Each row was made from one small tree. The marks that hang from a mark follow it in brackets, in alphabetical order. Every link used is in the known rows. Write each row's tree.
Known rows:
rogof[talen[figi[lodamo[mosek] tisadip]]]: [ -3.6   4.3  -6.9  -9.5   4.3   2.1   6.2 -31.0   1.6 -16.6 -22.9   2.2
   7.6   1.8  -2.2  12.9  -2.0  -5.2   1.5   4.0]
figi[lodamo[mosek] talen]: [ 16.7  11.8  11.9 -18.7  -8.7   4.1   6.3 -27.7   7.6  22.7  -8.7  15.7
  12.0   6.8  -2.3   9.3   3.1   6.4  -7.9  28.1]
figi[lodamo tisadip]: [  2.3   7.1  -8.6 -48.7   0.9  -2.9   0.7  25.0   0.5  23.5   4.5   1.9
  14.1  27.3 -10.0  -4.1  -5.6  -1.1   3.3  -1.7]
mosek[lodamo[figi[tisadip]]]: [  5.9   6.1 -17.2  -1.8 -12.3  -1.3  -8.4   9.1  -2.4  19.8  23.6 -11.4
  -0.6  -3.3  -2.1   8.4  -1.5   0.0   1.0 -22.4]
lodamo[figi[tisadip] mosek]: [ -1.6  14.4 -13.9  -6.4  -8.6   4.0   8.2   5.8   0.9  20.1   8.8   0.0
  -3.0 -11.1  11.6   9.5   5.8 -12.8   2.9 -17.7]
tisadip[figi]: [ -3.2   3.3   4.7   1.3  15.1   4.1  -4.8  -5.5  -0.7  20.5  27.4  -1.8
   4.3  10.6  -0.2   3.8  -7.6  10.5   3.6 -16.6]
talen[figi[lodamo[rogof] tisadip]]: [ -2.4  -4.3  -8.2 -20.2   5.7   2.8  -4.5   9.8   4.3   2.5   4.1   1.7
   1.8  17.2 -26.3   2.4   3.2   6.1   1.0   2.2]
lodamo[figi[talen[rogof] tisadip]]: [ 12.1  11.8  -3.2  -8.4 -16.1   9.4  -9.7  29.1  -1.0  24.7  -2.6   2.6
   1.8 -38.3  -1.0  13.7   2.8 -12.6  21.5 -16.6]
figi[talen[rogof[lodamo]] tisadip]: [ 11.1  12.3  13.2 -39.4 -15.2   3.5  -7.2  40.6 -15.9   9.4 -15.1  -2.4
  12.1  -3.0   3.2 -13.2 -10.1 -13.3  13.3   5.2]
rogof[talen]: [ -7.5  -6.3   6.3  10.3   2.9  -2.3  -2.8  10.8  -3.7  -9.5  -4.9 -13.0
   2.3 -13.3   3.2 -16.2 -14.8   0.0  -4.4   3.3]
reve[lodamo talen[figi[tisadip] rogof]]: [ -5.5 -15.2   8.0   9.1  24.1  -1.1   8.4  44.9 -16.6 -41.6 -12.7   2.8
   9.5   8.6 -13.8 -17.4  21.5 -22.5  16.2 -14.1]
rogof[lodamo[figi[tisadip] mosek] talen]: [ -7.9   8.4  -8.8  -1.3 -13.9  -1.8  11.7   7.5  -6.2  -3.3  -3.2   2.7
  -1.5  -6.7  21.4   2.4  -8.4 -14.1   3.4  -8.3]
lodamo[figi[talen] rogof]: [  5.6  -2.4   4.7  28.1 -16.3   8.9  -7.6  14.8   9.0  19.5  17.3   7.4
 -10.5 -33.6  -8.9   8.2  -0.5   8.8  -1.5   0.2]
talen[figi rogof[lodamo]]: [  0.0   1.5  14.2  -2.7  12.1  -0.4  -2.9  17.9 -13.4  -7.0   7.6 -19.7
   6.6  16.2 -13.6 -20.7   8.2  -4.5   9.5  22.2]
rogof[talen[figi]]: [-11.5  -9.6   7.5  35.8   9.0   2.9  -3.5  -1.7  -6.6 -28.5  -1.8 -22.2
   2.0 -22.8  -9.7 -10.2  -9.4  -1.7   0.7   6.2]
talen[rogof[lodamo]]: [  4.4   3.9  13.3 -29.1   6.1  -5.9  -1.7  30.5  -9.3  11.4   5.3 -10.5
   6.9  25.5  -1.1 -26.6   2.8  -3.6   4.3  21.5]
rogof[lodamo[figi mosek] talen]: [-5.8  3.7  0.7 18.2 -7.4 -4.2 12.4 -7.0 -1.3 -2.5  6.6  1.5 -2.8 -2.8
 17.5 -1.4 -2.7 -4.8 -3.2 10.9]
tisadip[figi[lodamo[mosek rogof] talen]]: [ 15.6   5.5   8.9 -12.0   1.6   8.6  -2.0 -56.0  19.3  27.9   2.0  35.5
  -0.2  15.5  -1.1  33.4   2.7  25.9  -6.8   6.4]
reve[lodamo[figi rogof[talen]]]: [-10.7 -14.1 -10.0  50.3  14.5 -14.3   3.3  19.6   8.5  -7.7   6.0   5.1
  -7.5  -7.0  -5.7 -11.3  19.1   8.6  -2.3 -17.1]
reve[lodamo]: [ -5.2   0.0   2.5  13.6  20.5 -13.6   6.4  34.4  -7.4   3.9   8.6 -10.1
  13.5  22.0  -9.0 -31.3  18.9   0.8  -3.0  -6.3]

Write each row's tree:
[-10.0  -8.5 -15.5  12.3  -9.4   0.9  -5.9  25.3   7.0  -2.8   0.8   2.9
 -14.3 -27.9   3.7   5.6  -9.7  -1.5   2.8 -25.4]	lodamo[figi[tisadip] rogof[talen]]
[  7.7   1.1   3.1 -16.3  20.3  -0.2  -4.5  -5.4   4.3  11.4   3.1  -5.5
  10.3  21.2 -26.5   0.1  19.7   4.8  11.2  24.6]	talen[figi[lodamo] rogof]
[ -1.2  -6.4  18.9 -18.8   2.6   8.2  13.5  12.5 -18.4 -39.9 -15.9   6.9
   2.0  13.5   6.2  -6.9   2.0 -26.2   7.8  14.6]	reve[talen[figi[tisadip] rogof[lodamo[mosek]]]]
[  2.1  -5.7  -1.1  -8.5  14.4  -1.0   0.2 -63.5  22.5   7.1  -4.5  29.0
  -6.0  24.0   7.4  27.4  -0.7  25.8  -9.6   0.8]	tisadip[figi[lodamo[mosek rogof[talen]]]]
[ -3.7  -9.8   6.5  11.9   1.4  -1.7   1.6 -27.9   9.7 -16.3 -19.9   2.9
 -13.1 -12.1  12.7  -7.4  -4.6   7.2 -19.2   9.8]	lodamo[mosek rogof[talen]]
[ -5.0   1.9  13.0  -1.0  -2.4  -5.8  10.7  -9.8  -7.8 -14.9 -11.6  -4.2
   3.1   9.5  18.3 -17.3 -10.9  -3.4 -12.0  19.8]	rogof[lodamo[mosek] talen]
[  1.6 -11.1 -17.9  15.6 -14.2  -3.9 -13.8  -6.0   7.2  -5.6   2.8  -2.4
 -14.8 -19.4   2.5  13.0  -9.0   9.1  -6.6 -23.7]	mosek[lodamo[figi[tisadip] rogof[talen]]]
[-10.1  -7.3  -1.7  17.9   1.9   5.8  -0.1 -25.4   0.5 -35.2 -27.1  -5.0
 -11.6 -25.2   4.5   2.5  -5.5  -4.1  -7.9  -7.4]	lodamo[mosek rogof[talen[figi[tisadip]]]]
[ -1.9   4.6 -14.9  -2.7  -9.6   4.0   4.4   0.2   9.6  16.8   5.8   8.4
 -15.1 -11.1   8.7  10.1   7.5  -3.7  -4.4 -16.6]	lodamo[figi[tisadip] mosek rogof]
[ -9.6  -1.0  13.7  25.1   4.3  -0.1   9.9 -21.9 -11.9 -32.9  -8.8 -13.0
   2.7   1.1   5.9 -12.5  -5.2  -4.9  -6.4  23.3]	rogof[lodamo[mosek] talen[figi]]
[  4.8  16.9  -7.0 -29.9  -7.5  -1.4   7.7  13.7  -4.2  19.5   0.1   4.0
  -0.6  11.6  15.2   2.1  13.3 -16.4  12.0  -2.0]	talen[rogof[lodamo[figi[tisadip] mosek]]]
[ -2.0 -15.5  -5.8  21.3  -1.9   0.3 -16.6 -21.5  -2.9 -35.7 -12.3 -16.3
  -8.9 -18.1  -8.9   2.4 -12.0   9.1 -10.3 -12.4]	mosek[lodamo[rogof[talen[figi[tisadip]]]]]
[ -3.1  15.9  -8.9 -16.1 -12.9   0.1  13.2  18.5  -7.1  18.2  13.9   1.2
   0.8  10.1  13.5  -0.8   1.3 -13.6   3.2  -5.8]	rogof[lodamo[figi[tisadip] mosek]]
[ -9.0  -2.6  -0.1  19.1  -5.2  -4.9   4.1  27.0  -5.4  -0.6  19.1  -6.0
   0.4  -2.2   4.7  -9.7 -10.3  -2.0   3.8   4.5]	rogof[lodamo[figi] talen]
[ -1.1  -1.1   2.6  10.3  11.6   0.5   7.5 -45.0   6.2 -15.8 -13.1   0.6
   6.1   6.2  -6.8   8.4   4.8   4.5  -4.8  24.0]	rogof[talen[figi[lodamo[mosek]]]]
[  6.4  -3.7 -18.1   0.8 -13.4  -1.5 -12.2   4.4   6.1  15.4  20.7  -3.3
 -12.2  -2.6  -4.4   9.4   2.0   9.4  -6.9 -21.5]	mosek[lodamo[figi[tisadip] rogof]]
[ 20.0   9.4   9.4 -27.6   9.1   7.1 -12.4 -21.3  11.1  36.9   4.2  22.2
  13.1  14.1 -10.5  26.8   3.6  16.9  16.8   3.3]	tisadip[figi[lodamo talen[rogof]]]
[  4.2 -18.6   3.1  14.9  -1.1  -7.1 -14.5 -25.2   6.6 -16.9  -5.3  -9.3
 -10.4  -3.2  -0.2  -6.8 -11.5  20.3 -21.5   4.6]	mosek[lodamo[rogof[talen]]]
